Each row was made from one path, in order. Every step used is in the known rows, and no mark comes twice. Write each row's path.
Known rows
zutopug, fufopup, femar, timob, fadi: 50,-34,32,-29,139,-211,-209,-476,-61,64,-57,-29,299,148,98,-91,-340,135,262,-194,89,-337,-113,-496,-434,-100,446,-54,306,471,-264,250,-220,38,-6,266,-22
rarel, muba, fadi, fufopup, femar, timob: 328,168,118,182,4,-218,-219,-73,252,171,32,7,48,-29,-114,6,142,-96,-153,28,234,97,-476,84,17,31,193,-270,-3,5,44,77,21,-92,-73,-99,-373
zutopug, muba, romul: -16,-194,-24,9,1,-24,-2,325,-94,-66,12,138,-103,-17,92,-82,85,-37,159,60,22,69,260,238,-60,-14,-215,278,-173,-190,178,116,130,120,-159,413,14
rugug, timob, dilag: -220,-204,367,342,190,35,185,-72,88,156,171,-118,-221,-72,20,112,-117,-142,67,-40,-138,-168,125,-30,156,167,-54,164,-143,-109,82,-27,138,297,-196,298,52
zutopug, fufopup, femar: -93,30,-197,-133,314,-99,-274,-140,-31,-147,-21,-37,19,287,-29,-247,-462,125,55,-7,177,-281,-109,-90,-221,-86,215,-40,-23,397,-162,127,-53,-20,-24,282,12
romul, guvu: -288,-188,67,-152,-235,257,-74,-148,-371,79,-72,0,87,-5,-197,168,103,-165,-73,232,-169,32,222,141,139,-258,-84,99,-104,124,-183,-315,-20,98,123,-279,-49
zeti, rarel, muba, fadi: 146,-26,54,169,-286,385,141,213,58,181,-2,-2,3,247,134,-251,-131,463,-226,214,-118,1,-140,389,499,-114,-89,137,-624,-186,-6,35,-83,-114,173,-381,-37
romul, timob, fadi: -357,92,168,-80,-186,103,155,29,-46,-99,-160,101,89,127,199,107,213,260,-43,82,-42,-167,-167,-116,-33,-79,-326,68,-15,156,2,-129,-31,-51,149,-222,185
timob, fadi: -271,-93,249,-79,-200,142,144,-219,-103,56,-294,-39,170,132,117,57,124,87,64,136,-172,-263,-44,-16,124,-171,145,143,-52,217,-25,-53,124,-50,97,-184,162
rarel, muba, zutopug, fufopup, femar: 131,-117,-60,145,226,258,-319,140,273,120,219,99,-222,301,-88,-412,-395,349,82,22,191,-18,-82,-169,166,-174,210,-564,-192,315,-150,115,-122,-34,-118,117,141
fufopup, fadi, muba: 10,-335,-172,-136,228,-7,58,92,-64,-95,-20,-135,-158,-43,-379,210,-396,-86,350,67,-291,78,-90,75,109,18,48,-88,90,5,-41,-107,-156,-197,93,-99,-10
muba, fadi, fufopup, femar, timob, dilag: 98,152,10,162,-9,-439,119,-473,300,-88,41,-147,249,5,-139,9,125,-510,-206,-216,104,-280,-331,-133,-257,445,244,-85,142,-43,90,25,89,134,-12,-86,-167
femar, timob, fadi, fufopup, zutopug: -7,412,175,-45,-252,-233,189,-216,-12,116,-140,42,180,-368,182,165,356,-108,-137,-65,88,219,-210,92,-48,-131,311,-43,516,266,-44,-62,-157,29,-45,-182,-139
rarel, zeti: -178,150,-58,94,28,-49,-88,66,-57,-160,-100,-219,-33,81,-185,-21,-295,-70,-114,169,-156,74,150,77,292,-289,-293,249,-106,364,82,-328,35,106,-172,21,22
fufopup, femar: -134,129,137,-179,52,-277,-207,-146,-123,-210,-102,31,-111,109,-122,-15,-250,-74,-50,141,83,-222,-130,-28,-17,-99,87,-157,-91,251,-62,49,24,118,-31,135,-102
fadi, muba, romul, guvu: -19,-206,-320,-228,-75,244,-373,73,-581,38,195,-196,-31,113,-186,322,158,-210,79,108,-108,59,560,-83,-16,-148,-257,108,-99,-305,-252,-106,154,-1,324,-31,-152
rarel, muba, fadi: 132,-191,154,150,-49,453,86,150,134,81,-54,-26,13,226,81,-30,173,156,-14,345,-79,-151,-225,364,405,-168,-131,87,-318,-181,200,-86,39,-204,55,-200,-27
romul, timob: -258,159,-22,-62,100,70,-31,270,-60,-103,80,93,-99,-114,121,11,-4,97,-167,126,-67,-65,-143,111,6,-141,-528,61,-60,110,85,-281,-46,-42,205,7,-88
femar, timob: 122,-242,63,33,71,-159,-157,-126,-136,45,139,84,-88,-417,1,146,-238,-220,16,-11,-144,45,-57,66,112,-146,67,69,137,288,66,-153,-90,111,80,106,-141
timob, fadi, fufopup, zutopug: -251,434,222,-137,-364,-33,342,-56,72,20,-340,74,162,-74,156,92,484,89,-183,126,196,-1,-146,164,66,-142,192,4,260,134,-73,-50,-4,-70,-72,-236,92
fufopup, zutopug, muba: -25,89,18,-70,38,-31,200,111,19,-114,-75,427,-54,-23,180,-18,22,158,-174,89,66,44,82,352,-93,-96,-226,170,105,-28,256,-87,-65,95,-448,195,83
muba, romul, timob, dilag: -430,169,-76,158,181,-34,171,317,-88,-77,309,-175,-224,27,41,-26,358,-54,45,-71,-59,-228,123,14,-112,146,-545,139,-119,-254,197,75,19,205,308,225,-30
fufopup, zutopug, muba, fadi: 311,120,50,-44,4,149,172,-24,88,-295,-176,299,230,140,268,20,195,135,-181,154,130,-111,3,464,-197,142,-334,242,28,-358,436,-76,112,-38,-442,22,134
muba, zutopug, fufopup: 62,-285,-205,28,138,365,-169,-92,179,10,110,33,-49,-1,25,-348,-427,63,73,-77,-90,16,83,-65,140,-88,194,-203,-250,320,-89,-148,-100,8,8,73,347
femar, timob, fadi, muba: 195,-352,-46,-109,-72,-36,-12,-327,-89,108,-9,-35,70,-155,69,273,-237,-70,94,-157,-201,-84,56,-348,34,-105,105,83,262,133,-105,-37,59,-165,224,-25,39
femar, timob, dilag: -90,-269,107,170,71,-214,155,-212,53,95,294,-71,-56,-267,-71,55,-225,-305,23,-153,-198,-202,-24,-39,47,68,7,112,71,188,183,-112,-52,176,22,108,-58
muba, fadi, fufopup: 46,34,43,27,-50,133,73,-73,178,-63,-246,-80,229,-12,-76,-64,344,-225,-264,152,27,4,-303,287,125,94,72,180,-270,-70,134,-221,229,-138,45,-308,55
zeti, rarel, muba, romul, guvu: -238,16,-119,107,-482,396,-83,476,-461,446,270,-122,-193,98,-46,-81,228,343,-39,284,-119,230,444,214,433,-312,-126,51,-550,-207,-247,104,-215,146,379,-300,-367
fufopup, fadi: -101,-164,152,-55,101,-24,75,62,-75,-35,-87,-104,-128,-190,-305,13,-231,-140,322,249,-261,29,-188,396,233,-1,182,-28,34,179,33,-101,-273,65,-28,-13,-77

Which path is each row?
-6,89,361,-52,-82,-385,-163,-398,-150,-16,-130,17,156,-36,76,145,-72,-108,80,-55,92,-266,-184,-328,-191,-105,344,-129,333,369,-127,209,-16,203,-92,68,-139
fufopup, femar, timob, fadi
-200,-67,-341,104,419,-135,201,490,-40,-209,406,-322,-392,34,-306,124,-20,-100,294,-177,-225,-122,123,-87,-131,325,-467,-31,171,-415,187,104,-157,10,300,133,-21
fufopup, fadi, muba, romul, timob, dilag
-6,-165,-84,-147,-36,138,13,38,-247,13,-53,-216,15,220,124,138,200,-2,215,-5,-80,-197,286,-234,-50,-86,-56,162,3,-217,-114,195,309,-88,306,64,188
timob, fadi, muba, romul
-155,389,-39,-169,-52,-113,196,91,28,-3,-134,104,-85,-290,-50,3,238,-93,-293,113,118,228,-169,321,74,-49,79,-65,183,112,2,-256,-83,-46,-87,-164,-88
fadi, fufopup, zutopug
-444,705,99,-65,-167,-387,-20,199,-65,-98,-116,-175,6,180,52,-14,638,5,-11,-27,378,-53,-121,-257,-271,91,-114,-149,94,-20,-216,298,100,38,221,-36,-80
muba, romul, timob, fadi, fufopup, femar
-235,277,196,-77,-359,-55,476,-21,191,-39,-320,263,149,51,167,46,436,65,-215,-45,235,73,-142,131,-159,-34,-6,186,250,-8,116,107,-15,-146,-459,-87,172
timob, fadi, fufopup, zutopug, muba
137,-123,139,16,127,127,-216,48,-249,225,-33,-204,-48,123,139,270,97,-22,364,-46,-58,-32,407,-279,-8,59,1,182,-14,-446,-129,291,251,80,39,307,14
rugug, timob, fadi, muba, romul
-30,459,-94,-67,164,-133,72,531,-157,-220,172,331,-213,-63,283,-30,335,213,-91,-29,244,125,195,282,-306,-49,-714,71,168,-303,352,50,-34,117,-187,357,-102
fufopup, zutopug, muba, romul, timob
158,428,-22,-87,-89,100,158,5,97,-115,-244,38,221,-15,54,-53,429,-82,-348,193,226,64,-196,484,-6,100,25,21,29,-154,162,-222,58,-83,-12,-311,-48
muba, fadi, fufopup, zutopug
74,-248,-158,318,-10,410,89,354,309,270,233,-62,-277,-94,-125,-490,-689,532,255,-37,-334,415,-89,175,595,-89,334,-455,-494,159,-245,53,-478,8,103,-260,131
zeti, rarel, muba, zutopug, fufopup, fadi
-90,424,439,43,-64,-36,156,-117,12,233,-284,-8,63,-154,144,221,368,82,-39,58,197,217,-72,88,100,45,268,71,259,-56,-75,16,26,80,-271,-9,-58
rugug, timob, fadi, fufopup, zutopug
115,-479,-519,-109,490,139,-51,47,29,-104,6,-215,-106,6,-383,-41,-671,123,386,-25,-269,10,-65,-11,-63,6,131,41,112,83,-134,-24,-303,-301,173,167,130
zutopug, fufopup, fadi, muba
109,-119,18,114,-101,52,202,-22,365,-147,-261,58,260,40,7,-88,323,-152,-264,37,90,27,-221,279,6,199,-156,318,-262,-271,279,-146,251,-181,-270,-96,92
zutopug, muba, fadi, fufopup
-225,357,-93,143,135,-179,382,504,-60,-275,342,230,-261,40,280,-34,380,108,-152,-155,181,-138,217,132,-385,250,-738,189,119,-425,411,161,-64,211,-211,354,9
fufopup, zutopug, muba, romul, timob, dilag
-372,314,283,-59,-294,-316,124,-254,84,-29,-384,-48,148,211,-61,28,281,-124,-142,12,207,-176,-330,-224,-88,-7,355,-142,-7,319,-230,161,102,-19,-82,-159,-8
timob, fadi, fufopup, femar
90,142,5,8,-84,-286,56,-142,286,-193,-265,139,219,280,-115,-38,195,-190,-284,-33,264,-63,-329,88,-282,258,-16,137,-150,-178,229,68,275,-68,-358,-12,-35
zutopug, muba, fadi, fufopup, femar
220,-281,130,-36,10,176,140,-92,139,-201,-251,131,217,243,153,32,93,-30,-107,75,-5,-165,-47,303,-159,171,-268,417,-258,-309,329,-105,215,-87,-321,33,186
zutopug, muba, fadi
142,-264,-115,-193,-234,175,-294,-251,-526,219,183,-201,180,-34,-9,422,252,-198,220,-20,-72,58,572,-361,-178,-143,-1,62,275,-253,-281,57,36,75,369,-72,-141
femar, timob, fadi, muba, romul, guvu
-2,200,201,48,-267,-333,337,-85,164,51,-183,264,210,-373,152,116,302,-57,-220,-199,180,213,-148,13,-245,54,88,110,426,89,156,83,-111,-8,-409,-14,-68
femar, timob, fadi, fufopup, zutopug, muba
25,-302,207,-26,54,209,-64,-200,-25,225,-67,-79,-67,107,67,263,-114,57,173,-45,-85,-12,179,-402,46,3,9,150,28,-187,-127,41,224,-51,-98,156,181
rugug, timob, fadi, muba
294,-95,65,-116,-17,-264,-320,-465,4,-109,115,68,23,27,55,65,-330,-254,56,-254,37,-10,86,-734,-85,170,332,-563,316,115,-127,95,234,21,-68,-56,150
fufopup, femar, timob, fadi, muba, zutopug
335,103,79,83,48,-535,-137,-314,226,-111,-30,113,202,-116,-72,4,55,-341,-256,-141,239,134,-323,-26,-371,267,77,31,68,-122,139,16,100,7,-374,72,-196
zutopug, muba, fadi, fufopup, femar, timob
-35,-152,86,253,-328,400,111,362,160,249,162,211,-351,-64,178,-436,-361,403,-200,92,-234,363,65,68,767,-167,84,-355,-660,76,-104,-80,-85,3,63,-366,80
zeti, rarel, muba, zutopug
-14,61,-337,-45,410,-150,-160,542,-247,-187,284,-195,-322,-57,-185,184,-117,10,294,-9,-186,136,95,64,-84,131,-407,-131,124,-292,2,48,-129,-66,394,70,-148
fufopup, fadi, muba, romul, timob
-140,-40,211,80,-292,-166,136,-209,82,234,-196,-80,221,-388,-16,105,194,-199,-63,-96,-46,68,-255,-118,122,-118,349,118,243,316,-104,-36,-43,-54,104,-161,-22
femar, timob, fadi, fufopup
334,-58,-91,44,291,-175,-516,-304,69,-59,259,92,-61,-149,-26,-301,-639,-59,52,-238,139,39,2,-332,-185,16,483,-592,101,441,-173,9,-181,198,-124,213,23
muba, zutopug, fufopup, femar, timob
-150,664,-170,-10,68,-250,82,587,-11,-170,104,290,-168,-203,142,-57,614,110,-245,-83,388,350,4,338,-275,86,-529,58,191,-279,239,80,-6,56,-160,188,-233
fadi, fufopup, zutopug, muba, romul, timob
264,250,71,41,37,-363,-265,-374,76,-119,-51,-69,310,-122,-144,76,71,-368,-192,-22,277,17,-294,-34,-198,206,333,-113,96,28,20,-48,116,63,-24,-116,-297
muba, fadi, fufopup, femar, timob
281,-490,-573,-68,321,416,-246,-110,214,-86,221,68,-116,98,-71,-274,-593,136,7,-236,-131,103,221,-306,40,10,89,-237,-137,77,-176,-189,127,-223,99,68,379
fadi, muba, zutopug, fufopup
46,-231,-288,219,-115,545,-7,303,277,365,256,128,-216,49,81,-604,-593,607,-64,-29,-125,274,28,-35,562,-174,144,-365,-680,189,-197,44,-260,-95,73,-150,187
zeti, rarel, muba, zutopug, fufopup
376,-533,-292,-8,116,304,-236,-345,115,93,163,-70,131,-76,152,-88,-510,50,152,-390,-180,94,191,-633,-62,-8,251,-200,219,174,-188,0,-40,-170,119,63,364
femar, timob, fadi, muba, zutopug, fufopup
269,-328,-570,-81,541,144,-159,253,-112,-55,148,-407,-131,55,-318,-42,-429,74,546,-34,-180,-1,257,67,-128,24,109,27,90,-132,-135,201,-269,-118,306,341,21
zutopug, fufopup, fadi, muba, romul
53,-164,112,-30,-185,388,-253,-90,-481,324,96,-268,82,229,12,495,296,-50,297,47,-66,99,770,-327,-127,35,-79,135,10,-523,-290,136,272,190,106,97,-139
rugug, timob, fadi, muba, romul, guvu
